What can hang from each mark
k_130: k_603
k_992: k_115 k_130 k_304
k_603: k_151 k_304
k_190: k_115 k_309
k_419: k_115 k_304 k_759
k_304: k_190 k_419

Every row comes from one small tree of marks. The marks that hang from a mark follow it in brackets, in the order of their numbers. Every link used is in the known rows. Which tree was each row made from?
Known rows
k_992[k_115 k_130]: [-24.6 -15.0  -8.3  33.0 -15.0   6.4 -11.9   5.6  17.2  25.3 -54.1  11.7
  -9.8  12.1  18.8 -15.8 -30.2   9.3  -2.8  28.9  -2.5   9.3]
k_130[k_603]: [-31.8 -15.3  -4.2  34.3   8.9 -13.2 -10.0  23.8 -11.1  26.9 -35.4   9.0
   0.7  18.9  25.9 -29.7 -20.7   9.9 -26.8  23.1  -8.1   9.3]
k_992[k_115 k_130[k_603[k_151 k_304]]]: [-45.1 -10.3   5.9  36.6 -14.6  48.4  30.9 -14.8   0.9  44.4 -53.0   8.7
  -9.1  10.5  -0.4 -29.3 -22.0  -9.0   7.6  13.5   6.3   5.0]
k_419[k_759]: [-20.2  -9.5  14.0  31.5   7.3 -14.5 -31.2  21.9  19.6  17.9 -51.9  11.7
 -21.1  23.5  17.1 -29.9 -13.7  21.9 -29.3  21.8  -8.4  12.1]
k_130[k_603[k_151 k_304[k_419]]]: [-38.0  -9.8  15.2  33.6   4.2   4.4  26.6   1.9 -22.5  40.2 -30.5  11.7
  -0.4  18.5 -16.9 -35.9 -19.1  -4.9  -8.8  13.4   0.7  17.3]
k_304[k_190[k_309] k_419]: [ -1.2 -14.2  19.5  26.9  13.2 -32.6   1.8  27.1 -26.4  19.9  -0.8  14.3
  18.2  11.1   2.5 -12.0 -28.8  15.2 -11.6  23.9  -8.8  13.8]
k_304[k_190]: [-10.2 -20.8  15.5  27.1   6.3 -28.5  -6.5  16.8  -0.1  14.5 -26.9  12.6
 -12.6  12.0  37.9 -21.5 -22.5  17.3 -11.5  14.6 -13.2   8.7]
k_992[k_115 k_130 k_304[k_419]]: [-26.3 -11.0 -10.6  34.9  -9.2 -40.8 -20.8  10.7  15.3  29.2 -15.9  15.1
   6.8   7.1   9.1  -9.0 -48.7   2.0  -1.1  41.6  16.6  19.1]
k_603[k_151 k_304[k_190]]: [-12.0 -16.4  38.7  24.0   3.8   9.8  27.4  -7.9   1.0  18.6 -37.7   9.5
 -20.8  10.6  10.9 -32.7 -10.4   4.3   3.5   1.6 -11.2   7.4]
k_130[k_603[k_304]]: [-26.5 -16.0   7.0  35.3   6.3   2.6  10.0  13.2  -1.3  20.1 -26.8   6.1
   7.8  16.1  14.0 -35.8 -10.3   3.5 -17.8  17.6 -10.9  14.8]
k_304[k_190 k_419[k_115]]: [ -7.2 -23.5   1.7  37.0  10.2 -81.4 -17.5  27.0  -3.0  14.4   3.5  19.4
 -17.3  14.8   4.8 -21.7 -34.4  13.4 -10.6  11.6  -8.0  17.2]
k_419[k_304]: [ -4.5 -19.4   0.5  28.2  -4.3  11.0  -7.0  27.7  -2.4   5.1 -31.9   5.4
 -20.8  24.2  33.7 -25.8 -19.6   9.9 -16.3  25.2 -11.2  20.5]
k_304[k_190[k_115] k_419[k_759]]: [-16.7 -18.2  16.5  44.6   5.9 -41.0 -29.7  28.4  13.0  20.3 -12.8  17.8
   2.7  14.8  -0.1 -21.7 -18.3   9.7 -22.5  20.4  -0.7  13.5]
k_992[k_130[k_603] k_304[k_190[k_115]]]: [-30.7 -19.5  -8.5  38.3  10.5 -29.5 -24.0  22.2   9.9  21.7 -10.6   6.8
  11.5   1.4  45.6 -22.2 -26.6 -10.3 -10.8  31.6  10.6 -12.4]
k_419[k_115 k_304]: [ -0.2 -24.0 -10.4  34.0   4.3 -10.0 -19.5  40.2   8.4  -3.4 -16.8   6.5
 -38.0  26.5  18.7 -31.8 -19.5   9.7 -15.9  20.2 -13.9  19.0]
k_130[k_603[k_304[k_419]]]: [-28.0 -13.6   3.2  39.2   3.0 -19.2   9.1  12.1 -15.7  29.1  -9.6  11.7
  16.7  18.0  -3.3 -30.5 -22.2  -0.2 -17.1  20.5  -3.6  25.0]
k_190[k_115 k_309]: [ -3.8 -19.1  13.1  28.1  24.5  16.5 -21.8  44.2   4.9   7.6 -21.9   2.0
  29.7  14.1 -10.9 -24.9  -1.1   6.3 -23.3  45.1 -24.4   0.0]
k_130[k_603[k_151 k_304[k_190[k_115]]]]: [-33.5 -21.7  25.6  37.3  12.8  24.0  26.0   5.3  -3.0  24.9 -20.8   6.3
   5.4   7.9   2.8 -38.2  -1.9 -12.9  -3.2   5.0  -6.4  -3.0]
k_603[k_151 k_304[k_190 k_419[k_759]]]: [-19.5  -8.7  41.2  32.6   0.2 -13.6  16.1  -5.4   0.8  32.3 -29.5  18.0
 -22.5  16.7 -12.1 -29.8 -17.8   8.0  -3.1  -2.6   3.5  18.1]
k_304[k_190 k_419]: [-11.1 -18.2  11.4  32.1   1.6 -56.3  -5.1  15.0 -11.8  22.7 -10.0  18.7
  -2.7  12.6  17.3 -16.5 -33.1  14.3 -12.1  16.7  -5.1  19.0]
k_130[k_603[k_151 k_304]]: [-34.4 -12.4  17.4  29.6   6.3  28.5  26.4  -0.9  -9.6  33.0 -43.8   5.9
  -7.4  16.7   0.4 -40.4  -9.2  -1.8  -9.7  12.3  -6.1   7.8]
k_190[k_309]: [ -5.1 -13.2  14.8  21.0  18.3   4.0 -10.1  31.7  -7.1  13.5 -31.5   4.9
  10.4  16.4   5.1 -22.4 -14.0  17.4 -21.2  35.8 -21.0   6.7]
k_992[k_115 k_130 k_304[k_190]]: [-21.6 -15.7   3.8  32.0  -5.2 -35.7  -9.5   3.9  22.6  21.6 -20.3  12.4
  -3.4  -1.8  45.7 -11.0 -42.1   5.0   6.3  26.0  10.5   5.6]
k_304[k_190[k_115 k_309] k_419]: [ -1.9 -21.2  17.1  33.6  19.0 -20.8  -8.2  37.2 -12.9  15.6   8.0  11.4
  37.0   7.6 -10.4 -14.7 -17.2   4.5 -13.8  34.7 -13.7   7.3]

Write each row's tree
[ -8.1 -16.4  -2.5  38.8   5.3  -7.3 -34.3  40.7  23.3   1.6 -23.8   8.7
 -47.5  30.8  19.7 -34.3 -16.5  14.4 -24.1  13.0  -6.2  20.2] -> k_419[k_115 k_304 k_759]
[-42.5  -3.8  20.9  38.1   4.8  10.7  10.6   3.0  -9.8  43.8 -36.8  14.0
  -8.9  22.6 -21.3 -38.1 -14.8   1.6 -18.0   7.4   7.7  16.8] -> k_130[k_603[k_151 k_304[k_419[k_759]]]]
[ -3.5 -20.5   5.7  40.6   0.3 -21.0 -20.6  33.5  15.4   2.5 -10.4  12.0
 -51.8  23.3  37.7 -29.3 -21.8  16.0 -14.9  -1.1  -2.8  15.2] -> k_419[k_115 k_304[k_190] k_759]
[ -8.3 -14.6  24.5  37.8  19.4 -19.4 -22.6  37.0   0.8  21.0   1.1  13.6
  23.3  11.4 -13.7 -17.2 -13.0   9.4 -23.2  27.4  -5.9   8.2] -> k_304[k_190[k_115 k_309] k_419[k_759]]
[-15.3 -15.7  25.0  30.7  15.9   0.6  27.3  17.1 -22.2  20.6  -0.5   5.8
  24.4   6.6  16.8 -26.5  -9.4   3.5 -10.3  12.6 -14.1   6.1] -> k_130[k_603[k_304[k_190[k_309]]]]
[-11.3 -25.5  10.8  38.4   7.0 -41.8 -16.4  25.9  -0.7  16.8  -5.5  14.8
  14.5  11.3   3.5 -18.9 -20.9   4.6 -15.1  24.8  -8.1  13.7] -> k_304[k_190[k_115] k_419]
[  2.4 -20.0   8.9  32.3  23.0 -61.2  -9.7  39.0 -16.1  11.9  15.0  15.5
   3.3  12.0 -10.2 -18.1 -30.8  13.5 -10.5  20.2 -13.6  11.9] -> k_304[k_190[k_309] k_419[k_115]]
[-32.6 -15.2  22.5  34.9   1.4 -13.0  36.2  -5.7 -30.1  41.1 -14.5  15.4
  -1.6  10.8  -3.9 -30.0 -24.2  -4.3   0.1   0.4   3.4  13.8] -> k_130[k_603[k_151 k_304[k_190 k_419]]]
[-12.4 -16.9   8.9  41.9  11.2 -76.3 -33.0  28.7  10.8  19.4  -5.7  21.7
 -29.3  18.4   5.5 -25.0 -31.5  19.5 -17.2   4.7  -0.5  16.6] -> k_304[k_190 k_419[k_115 k_759]]
[ -8.7  -7.1  25.9  31.4  12.6 -35.0 -11.0  26.1 -12.1  25.2  -8.3  16.3
   6.7  15.2   0.0 -15.2 -25.0  20.2 -20.7  18.9  -3.1  14.2] -> k_304[k_190[k_309] k_419[k_759]]
[-43.4 -14.3 -17.9  40.6 -13.9   8.6  -4.0   7.1  -0.8  38.3 -43.8  11.6
  -0.9  11.2  24.6 -18.4 -33.3   3.4  -8.7  26.7   6.5   6.1] -> k_992[k_115 k_130[k_603]]
[-12.3 -25.8  15.7  31.6  21.4 -35.9 -28.1  30.2  24.8   3.9  -1.3   7.5
  12.5   2.3  30.8 -24.4 -18.3   1.8 -13.0  33.3  -4.5   0.8] -> k_992[k_304[k_190[k_115]]]
[ -2.6 -15.1   9.5  26.8  21.8 -12.1 -22.5  31.7  12.7   7.3  -6.5   3.4
  24.2  -0.7  27.0 -14.6 -20.2  -1.8  -5.9  42.8  -1.6 -12.1] -> k_992[k_130 k_304[k_190[k_115 k_309]]]
[  0.8 -18.7  22.2  35.7  10.8  34.6 -10.8  44.2   4.9   3.8  -5.9   4.2
   1.8  17.4  17.0 -22.4  -3.0   5.5 -19.3  22.3  -9.4   7.6] -> k_419[k_304[k_190[k_115 k_309]] k_759]
[-14.6 -14.5  33.9  26.4  -0.6 -15.4  28.5  -5.9 -13.4  27.7 -23.1  15.5
 -11.9  12.5  -8.4 -27.6 -21.4   3.2   4.9   2.1  -2.9  17.5] -> k_603[k_151 k_304[k_190 k_419]]
[ -4.1 -19.7  18.8  30.3  31.1 -36.9 -16.2  40.7  -1.5  11.3  27.4   8.7
  43.3   1.1  -4.6 -14.8 -24.8  -2.5 -13.6  42.6  -2.4   7.1] -> k_992[k_304[k_190[k_115 k_309] k_419]]
[  8.4 -17.8  16.5  23.4   6.1  16.8  13.0  32.7 -21.4   4.6  -4.8   5.3
  -4.6  14.2  37.4 -16.3 -17.5  11.3  -9.6  20.1 -11.8  12.4] -> k_419[k_304[k_190[k_309]]]
[ -3.2 -12.2  16.4  37.7  22.2 -57.3 -24.3  38.1  -1.9  18.0   7.3  17.7
  -6.9  16.6  -9.8 -20.4 -26.3  20.4 -17.6  14.2  -7.1  11.4] -> k_304[k_190[k_309] k_419[k_115 k_759]]
[  2.2 -14.7  29.5  28.2  12.2 -23.6  21.1  14.4 -18.8  15.5   8.5  11.6
  24.2   8.6  -7.9 -18.0 -19.0   8.5  -4.1  17.3 -13.6  20.5] -> k_603[k_304[k_190[k_309] k_419]]
[-44.1  -4.7  -8.1  30.0   2.9 -23.3  -8.4   6.9 -16.3  44.7 -32.3  11.9
  -6.8  10.4   9.5 -24.5 -42.4  -7.5  -7.0  32.6  23.8   0.4] -> k_992[k_130[k_603[k_151]] k_304[k_419]]
[ -8.4 -19.8  24.0  33.9  11.1 -40.6  16.7   4.9  -3.9  20.6  -5.8  16.3
 -23.8  13.7 -22.3 -32.6 -23.3   1.4   6.3  -2.9  -6.6  15.5] -> k_603[k_151 k_304[k_190 k_419[k_115]]]
[ -0.7 -22.7  21.4  29.3  23.2  -2.9  -9.2  36.1  -1.2   7.1  -9.7   5.2
  25.3   7.9   8.5 -20.0  -5.7   7.6 -14.7  31.0 -19.9  -3.1] -> k_304[k_190[k_115 k_309]]
[-31.8 -15.6  29.0  30.7   4.4   8.4  35.2  -6.0 -17.0  32.3 -30.8  10.1
  -9.7  10.7  14.3 -35.9 -12.7  -1.5  -1.5  -2.4  -3.8   3.4] -> k_130[k_603[k_151 k_304[k_190]]]
[-27.1 -11.1  -5.2  35.0  -4.5   7.2   4.4   4.3  -0.8  26.4 -39.5   5.8
  -5.8  15.4  24.5 -30.9 -16.0  -0.9 -10.7  22.3  -3.9   6.4] -> k_992[k_130[k_603[k_304]]]
[ -1.8 -29.4   7.2  35.4   0.0  12.0  -5.1  33.1   3.6  -0.7  -9.1   5.7
  -9.1  14.8  34.8 -23.1 -11.1   1.5 -11.6  20.5 -10.4  11.1] -> k_419[k_304[k_190[k_115]]]
[-39.1 -13.7  -7.2  41.0 -13.7  17.8  16.2  -3.3   7.0  34.0 -36.8   8.9
   6.1   9.7  15.2 -25.1 -23.3  -3.9  -0.6  20.5   0.7  12.9] -> k_992[k_115 k_130[k_603[k_304]]]
[-16.1 -22.2  21.8  37.1  23.8  17.1  17.3  26.8 -11.1  14.5   8.9   2.6
  41.3   4.7   4.0 -29.0   0.6  -7.1 -13.0  22.2 -16.5   0.1] -> k_130[k_603[k_304[k_190[k_115 k_309]]]]
[-41.8  -7.3  -6.2  28.5  -1.8  20.1   0.7   3.4 -15.1  43.0 -68.2   8.5
 -22.9  16.9  18.0 -29.6 -24.6   0.3  -9.8  20.6   6.0  -8.3] -> k_992[k_130[k_603[k_151]]]
[ -2.9 -20.5  23.3  26.9  34.0 -16.0 -17.2  40.3  11.1   2.6  10.2   3.4
  33.3   0.9  15.5 -20.2 -14.1   1.2 -13.4  40.1 -10.2  -3.8] -> k_992[k_304[k_190[k_115 k_309]]]
[-24.1 -19.0  17.0  36.7   4.6 -15.1  20.0   6.1  -8.3  23.3 -12.9   9.3
   3.4   9.7  32.5 -31.0 -15.2   4.5  -8.7   5.0  -8.9  10.4] -> k_130[k_603[k_304[k_190]]]
[-18.8 -11.8  17.2  36.3   0.5 -53.9 -19.1  16.3  -0.3  27.7 -20.8  21.1
 -15.4  16.6  16.5 -19.8 -29.5  19.6 -20.0   9.8   2.5  19.3] -> k_304[k_190 k_419[k_759]]
[-12.0 -16.7  14.2  32.7  10.5 -25.6   5.2  12.1   3.0  19.8 -21.1  11.9
 -22.2  21.0 -35.1 -36.9 -17.7   1.3  -0.7  10.9  -9.5  18.7] -> k_603[k_151 k_304[k_419[k_115]]]
[ 11.9 -23.6   7.0  29.6  13.9  -8.0  -0.2  45.0 -11.7  -2.9  10.9   5.8
 -19.6  16.4  24.6 -21.9 -20.1  10.4  -7.4  13.7 -16.9   9.8] -> k_419[k_115 k_304[k_190[k_309]]]
